Each row was made from one path, in order. Every step used is in the known rows, and no mark comes twice. Write each row's path.
Known rows:
ludam kesup mesib: 6.0,-9.1,-47.0,-4.7,-23.9,18.4,-24.4,-19.8,22.3,-1.2,10.2,-18.6,16.7,-29.2,-21.6,20.5,-11.6,7.2,16.4,50.7,-19.4,-26.7,2.7,-17.2
gabev ludam gadas mesib kesup maku: -15.5,-4.2,-65.2,-24.7,-0.3,39.9,17.8,-28.5,44.4,-9.9,22.0,20.8,-28.7,-13.9,-28.3,26.4,-22.0,16.7,-1.7,22.5,10.7,5.9,-20.7,-6.0
maku gabev mesib gadas ludam kesup: 18.8,-8.5,-53.0,-2.7,-32.1,7.6,-19.5,-12.0,33.7,-22.4,15.1,-5.7,62.8,14.3,-14.1,-4.0,4.9,-47.3,21.1,26.7,-2.4,-36.4,6.4,-21.3
gabev mesib gadas ludam: 8.7,-12.2,-61.1,-0.7,-32.9,12.4,-9.1,-1.2,54.3,-25.4,14.8,3.2,34.0,14.6,-0.6,-7.5,3.0,-13.7,11.1,16.5,4.5,-20.5,-20.1,-15.5
ludam gadas mesib kesup maku gabev: -5.8,-6.7,-62.1,-42.7,2.8,13.7,12.6,-22.8,36.4,-13.5,23.9,23.1,-4.8,26.9,-43.4,25.4,-19.9,-19.4,-2.8,32.6,19.5,-3.0,-4.4,-14.4
gadas mesib gabev ludam kesup: -0.1,-5.5,-53.1,1.3,-14.1,31.2,5.7,-26.8,9.7,-13.3,10.2,18.7,-3.2,-74.0,-29.1,5.7,-19.2,31.5,9.5,21.9,-35.8,-0.4,-5.1,-15.2
gadas mesib gabev: 0.9,-12.0,-57.3,-12.8,-11.7,9.3,13.3,-10.2,23.0,-20.5,11.4,31.5,-4.1,-32.3,-27.2,0.1,-17.5,27.4,-3.7,22.7,-23.3,7.8,-13.9,-17.2
gabev ludam gadas mesib kesup: -8.1,-1.9,-58.9,-15.3,-3.2,36.7,13.9,-24.0,37.1,-1.4,18.2,11.3,-31.3,-31.2,-26.4,15.1,-33.9,19.4,2.1,6.2,1.7,-0.2,-13.3,-6.9
kesup mesib gabev: 7.4,-9.1,-49.9,-16.6,-35.7,9.1,-9.3,-8.2,31.0,-13.9,18.8,7.2,3.2,-35.7,-29.9,8.0,-8.6,-2.4,8.4,24.9,-29.1,-10.4,-13.5,-16.0
mesib gadas: 5.4,-11.4,-48.7,-16.6,-28.2,13.7,1.5,-0.8,44.4,1.5,8.5,10.4,24.6,-8.7,-8.0,1.6,10.5,18.4,8.9,39.2,3.2,3.6,-4.7,-17.3
gadas ludam kesup mesib gabev: 9.9,-5.5,-53.4,-0.8,-38.6,18.2,-26.6,-24.2,9.5,-29.2,17.4,-12.5,19.7,-12.9,-33.1,4.3,-11.6,-25.3,17.6,24.4,-30.9,-9.3,-9.4,-19.6
mesib gadas ludam: 8.7,-7.6,-57.2,-8.3,-32.2,14.5,-6.9,-9.4,39.2,-11.6,12.8,4.0,17.5,32.9,-9.9,-7.0,13.5,-5.8,13.0,27.0,11.7,13.1,-6.1,-17.5
kesup ludam gadas: -3.1,-1.7,-54.7,-24.6,-13.8,1.8,-5.4,-12.0,41.8,2.6,24.4,-10.4,-10.6,26.1,-1.8,13.4,-26.2,-1.1,0.2,16.2,19.5,-41.5,-25.8,-15.1
maku kesup mesib: 17.6,-7.7,-57.9,-18.3,-26.8,6.0,-17.3,-6.0,35.8,-1.1,27.8,0.7,-4.8,-12.8,-26.5,21.2,-2.0,-19.1,7.3,40.8,1.5,-19.2,12.5,-16.2
gadas mesib kesup maku: -12.3,-12.9,-62.1,-19.3,3.7,19.9,14.6,-23.2,30.3,-23.7,16.4,16.4,-15.8,-0.8,-36.6,21.3,-9.9,21.4,-12.2,49.2,-1.8,28.7,-8.7,-14.4
gabev ludam kesup maku gadas mesib: -8.8,-9.9,-60.7,-7.6,-7.0,47.7,-3.6,-36.3,36.2,-8.7,11.3,27.8,-8.1,-29.9,-13.1,14.6,-18.5,29.3,-1.0,52.7,-10.8,-7.6,2.7,-8.0
mesib gabev: 6.3,-7.0,-52.8,-18.7,-27.9,7.5,0.4,-9.3,19.5,-15.9,9.5,16.9,-3.2,-34.2,-22.6,2.7,-5.7,18.5,-2.0,20.2,-19.9,4.1,-15.6,-21.0
mesib gadas ludam kesup maku: 0.4,-10.0,-56.2,-6.7,-27.5,22.0,-14.3,-25.3,31.7,-17.3,10.4,-0.7,49.4,35.6,-9.6,10.6,21.7,-6.0,15.4,55.2,11.7,14.8,-7.9,-20.8
kesup maku gadas mesib gabev: -4.7,-15.4,-65.7,-27.5,-13.9,26.4,9.9,-20.0,44.6,-28.7,15.5,48.2,-4.1,-7.0,-22.0,2.1,-20.9,20.8,-14.2,39.6,-15.3,9.2,-14.6,-13.7
gabev mesib kesup maku gadas: -5.6,-12.6,-62.5,-23.0,-21.9,29.6,-11.8,-17.2,60.2,-34.6,13.5,10.3,-4.7,-15.2,-14.3,5.2,-23.1,0.0,-20.8,38.7,-8.5,-11.4,-12.6,-12.7
mesib gabev ludam: 2.0,-2.3,-51.1,-9.6,-33.8,20.6,3.5,-16.0,21.1,-10.1,13.6,25.1,-23.0,-63.8,-23.4,1.0,1.5,17.0,2.2,8.6,-26.9,9.1,-13.6,-15.4
gadas ludam: 5.7,-5.4,-61.0,-4.4,-20.3,9.8,-11.1,-16.6,21.8,-16.9,11.7,-1.1,-21.8,28.6,-13.9,2.5,1.5,4.6,1.2,20.5,6.7,5.8,-9.5,-19.4
ludam gadas: 3.6,-5.8,-54.5,-29.8,-17.8,12.8,-4.3,-8.0,37.9,4.4,8.5,3.8,-11.2,4.0,0.8,16.8,-20.2,21.8,4.5,21.7,15.6,-21.3,-18.0,-17.3

Write each row's path:
-4.9,2.6,-55.4,-39.0,-21.1,25.5,1.3,-27.5,31.8,-3.6,25.3,15.7,-18.1,-3.8,-37.7,26.1,-1.6,-28.8,1.1,21.6,16.3,-2.0,-2.0,-12.7  mesib kesup maku gabev ludam gadas
-2.7,-12.3,-59.6,-28.2,-19.3,25.2,-10.0,-18.7,49.1,-13.7,9.4,24.2,-12.5,8.5,-4.5,8.6,-3.9,17.2,-12.3,51.4,7.3,-3.1,-5.8,-14.3  kesup maku gadas
3.1,-2.4,-59.7,-21.6,-7.2,21.1,10.2,-15.1,35.9,10.5,21.3,31.3,-16.7,-8.1,-25.9,17.3,-23.4,-5.1,12.2,9.9,12.7,-30.9,1.9,-9.3  maku gabev ludam gadas mesib
18.9,-6.8,-56.6,-25.0,-35.6,3.9,-12.0,-4.3,25.6,-13.9,29.6,11.0,4.5,-36.5,-37.5,11.1,-6.7,-25.0,6.2,28.2,-19.6,-8.7,3.5,-18.5  maku kesup mesib gabev
-2.3,-6.8,-66.7,-23.4,-22.3,31.7,-15.4,-35.2,36.9,-36.3,16.2,9.7,-23.9,36.5,-27.5,-1.4,-4.0,-13.8,-15.5,32.7,8.0,31.7,-3.3,-14.5  mesib kesup maku gadas ludam
-2.7,-7.2,-57.9,-4.4,-15.8,24.5,17.2,-15.3,24.1,-12.1,15.1,36.7,-22.2,-59.6,-30.2,1.4,-12.4,30.0,2.3,10.3,-28.6,6.9,-13.4,-11.3  gadas mesib gabev ludam
11.3,-5.2,-58.3,-6.2,-26.6,29.7,-30.8,-31.1,23.9,-19.3,5.4,-4.1,-1.8,15.0,-3.6,-6.0,-19.3,-2.1,0.7,30.6,-2.6,-5.1,5.9,-19.6  maku gadas ludam kesup
4.7,-14.7,-52.7,-9.7,-29.5,12.2,-1.5,5.9,62.2,-9.2,11.4,8.5,39.2,-21.1,3.5,0.1,-2.8,9.5,9.2,29.7,-4.1,-29.7,-12.1,-15.3  gabev mesib gadas
-5.6,-5.3,-54.9,-6.5,-14.7,0.4,-3.3,-13.0,42.0,-26.7,27.8,-18.2,-6.4,-16.5,-21.6,2.2,-26.6,-15.3,-12.4,14.8,-13.0,-34.6,-21.9,-14.1  gabev mesib kesup ludam
-3.1,-2.4,-53.5,-26.6,-20.2,19.4,1.6,-29.7,23.5,-10.4,25.2,18.4,-27.5,-20.7,-48.4,17.6,19.4,-26.5,-3.4,36.7,-0.9,14.0,10.0,-14.6  mesib kesup maku gabev ludam
13.1,-5.3,-56.4,-9.3,-43.9,30.9,-36.6,-29.8,25.0,-31.0,14.5,-4.2,21.8,-2.8,-25.8,-8.7,-24.7,-27.2,9.2,24.7,-31.6,-13.7,-2.9,-16.6  maku gadas ludam kesup mesib gabev
2.3,-4.1,-46.9,2.8,-29.4,30.9,-21.8,-25.6,23.2,5.1,13.2,-10.9,2.4,-60.2,-21.7,20.1,-6.4,3.5,19.7,39.8,-24.9,-24.6,5.0,-11.1  gabev ludam kesup mesib
-5.1,-4.2,-59.7,-13.1,-4.9,31.6,11.5,-15.0,38.7,7.3,16.6,23.0,-27.1,-21.4,-9.4,17.9,-27.6,32.0,9.2,10.0,9.2,-24.5,-14.8,-7.1  gabev ludam gadas mesib
5.4,-13.9,-48.2,-15.3,-36.5,15.3,-9.9,-1.8,54.3,4.0,18.3,1.6,34.9,-13.0,-16.0,7.0,7.6,-2.9,17.4,45.6,-4.6,-9.6,-5.8,-12.7  kesup mesib gadas
6.1,-14.7,-49.5,-18.9,-27.5,9.5,-11.1,-9.2,48.0,-14.6,11.7,7.6,72.8,-7.0,-14.2,16.9,12.2,-28.0,14.9,60.3,-2.4,-42.9,2.3,-20.0  ludam kesup maku gabev mesib gadas
-2.5,-0.2,-56.5,-34.9,-22.1,19.6,-1.0,-18.2,36.4,6.6,23.7,28.0,-15.5,0.7,-17.4,29.5,4.4,-17.0,6.6,24.9,22.4,-31.7,-6.9,-12.9  kesup maku gabev ludam gadas
-4.9,-1.7,-50.7,-15.0,-13.0,-0.7,-0.8,-22.3,26.5,-14.6,25.2,-18.5,-23.7,-3.5,-31.4,3.1,-14.1,-12.0,-11.3,24.5,-6.3,-2.7,-13.8,-16.8  mesib kesup ludam
-0.3,-7.1,-60.0,-4.3,-16.8,20.5,-18.0,-32.3,13.6,-24.0,11.7,-4.8,1.5,27.3,-13.4,20.3,8.7,0.0,4.0,51.0,7.3,0.0,-8.7,-22.1  gadas ludam kesup maku
4.0,-8.6,-49.3,-24.8,-15.2,5.4,-12.6,-23.3,12.2,-7.4,13.0,8.0,17.6,3.2,-27.0,25.6,9.2,-15.6,6.6,61.5,2.9,-14.4,12.7,-23.7  ludam kesup maku gabev
-3.7,-14.0,-59.8,-20.7,-12.1,33.7,-1.8,-29.5,29.8,-28.5,8.4,31.1,18.6,-24.7,-22.9,5.8,-27.2,24.0,-8.3,51.8,-23.6,0.4,-6.3,-16.8  ludam kesup maku gadas mesib gabev
9.6,-7.2,-51.2,0.6,-31.3,20.7,-18.6,-20.7,27.6,-11.5,7.5,-13.7,37.0,17.2,-10.0,-2.8,5.7,-3.8,19.4,33.8,1.9,6.9,-2.1,-20.9  mesib gadas ludam kesup
10.3,-9.8,-55.7,-7.2,-40.9,15.9,-18.0,-8.9,48.3,-11.3,20.7,-3.9,30.7,30.6,-19.9,0.0,12.3,-25.6,21.8,29.5,3.3,-1.5,-9.1,-12.5  kesup mesib gadas ludam
10.6,-9.7,-55.1,8.1,-31.8,18.8,-19.4,-11.8,40.4,-24.1,8.8,-13.7,56.3,-1.5,0.1,-2.0,-4.4,-11.0,17.7,26.4,-6.6,-28.8,-9.9,-19.2  gabev mesib gadas ludam kesup
-2.5,-9.4,-60.4,-19.8,-0.3,17.2,8.5,-9.1,40.4,1.9,10.5,18.0,-10.3,6.6,-6.2,18.5,-34.5,29.7,4.9,20.7,15.9,-21.8,-15.8,-13.5  ludam gadas mesib
-1.3,-0.4,-55.7,-18.1,-23.6,27.7,-4.4,-14.1,39.2,11.6,12.3,9.8,-25.3,-28.5,-3.1,18.1,-14.4,20.9,9.6,6.3,10.0,-25.3,-16.7,-11.0  gabev ludam gadas
8.6,-5.6,-54.1,2.3,-28.4,18.8,-32.2,-26.1,19.4,-15.1,15.6,-23.1,11.6,8.9,-20.8,13.1,-5.7,-15.6,19.1,34.5,-10.4,-20.6,2.2,-17.7  gadas ludam kesup mesib
-7.6,-16.7,-66.3,-22.8,-1.2,28.4,2.7,-18.4,51.4,-15.3,11.4,36.9,-12.1,14.7,-9.6,8.9,-18.0,28.8,-13.9,50.0,3.1,-2.9,-4.1,-10.8  kesup maku gadas mesib
1.1,0.2,-55.3,-30.5,-15.4,-6.7,-5.5,-10.7,46.9,-16.8,34.7,-14.6,9.2,15.5,-24.8,6.5,-36.7,-57.1,-4.5,2.4,7.8,-62.0,-16.2,-15.2  maku gabev mesib kesup ludam gadas
-3.9,-4.8,-54.4,-17.9,-36.2,44.7,-13.5,-35.5,26.4,-19.1,9.2,23.8,1.7,-59.6,-16.8,6.2,-7.3,10.2,-3.3,37.0,-28.4,-0.9,-5.5,-14.4  mesib gabev ludam kesup maku gadas
0.8,-1.2,-53.0,-23.0,-41.9,31.0,-7.7,-12.4,42.7,-1.1,24.0,12.1,-5.4,-49.0,-21.4,14.9,-19.3,-5.4,17.8,3.1,-18.4,-31.0,-22.0,-8.9  kesup mesib gabev ludam gadas
4.5,-3.2,-67.0,-25.5,2.5,-1.4,9.1,-10.3,40.5,-0.5,39.7,7.5,-10.2,30.7,-14.1,17.7,-36.8,-16.4,-1.0,17.3,26.7,-42.0,-10.2,-12.9  maku kesup ludam gadas mesib
7.9,-8.7,-45.4,-10.4,-33.0,17.6,-20.5,-18.7,18.7,-15.2,11.5,-8.6,23.9,-49.7,-30.3,11.7,-15.6,-0.4,13.7,39.6,-37.9,-18.2,-6.8,-19.6  ludam kesup mesib gabev
8.8,-12.0,-43.8,-7.9,-33.5,20.2,-21.8,-13.3,42.6,3.6,12.2,-14.7,55.9,-20.0,-15.6,11.6,1.4,-1.0,25.4,56.4,-17.8,-17.9,5.4,-15.6  ludam kesup mesib gadas
2.5,-9.7,-54.4,-31.7,-17.9,-0.2,-2.3,-14.1,27.9,-6.3,15.9,24.0,-7.5,15.8,-28.5,20.9,16.7,-15.3,-1.9,52.7,11.3,-8.8,5.7,-19.9  kesup maku gabev
-9.8,-10.6,-65.4,-20.5,-18.5,40.6,11.7,-25.2,45.2,-22.6,17.7,54.2,-16.8,-38.3,-26.2,2.6,-16.0,25.3,-8.9,26.1,-20.3,7.2,-13.5,-7.8  kesup maku gadas mesib gabev ludam
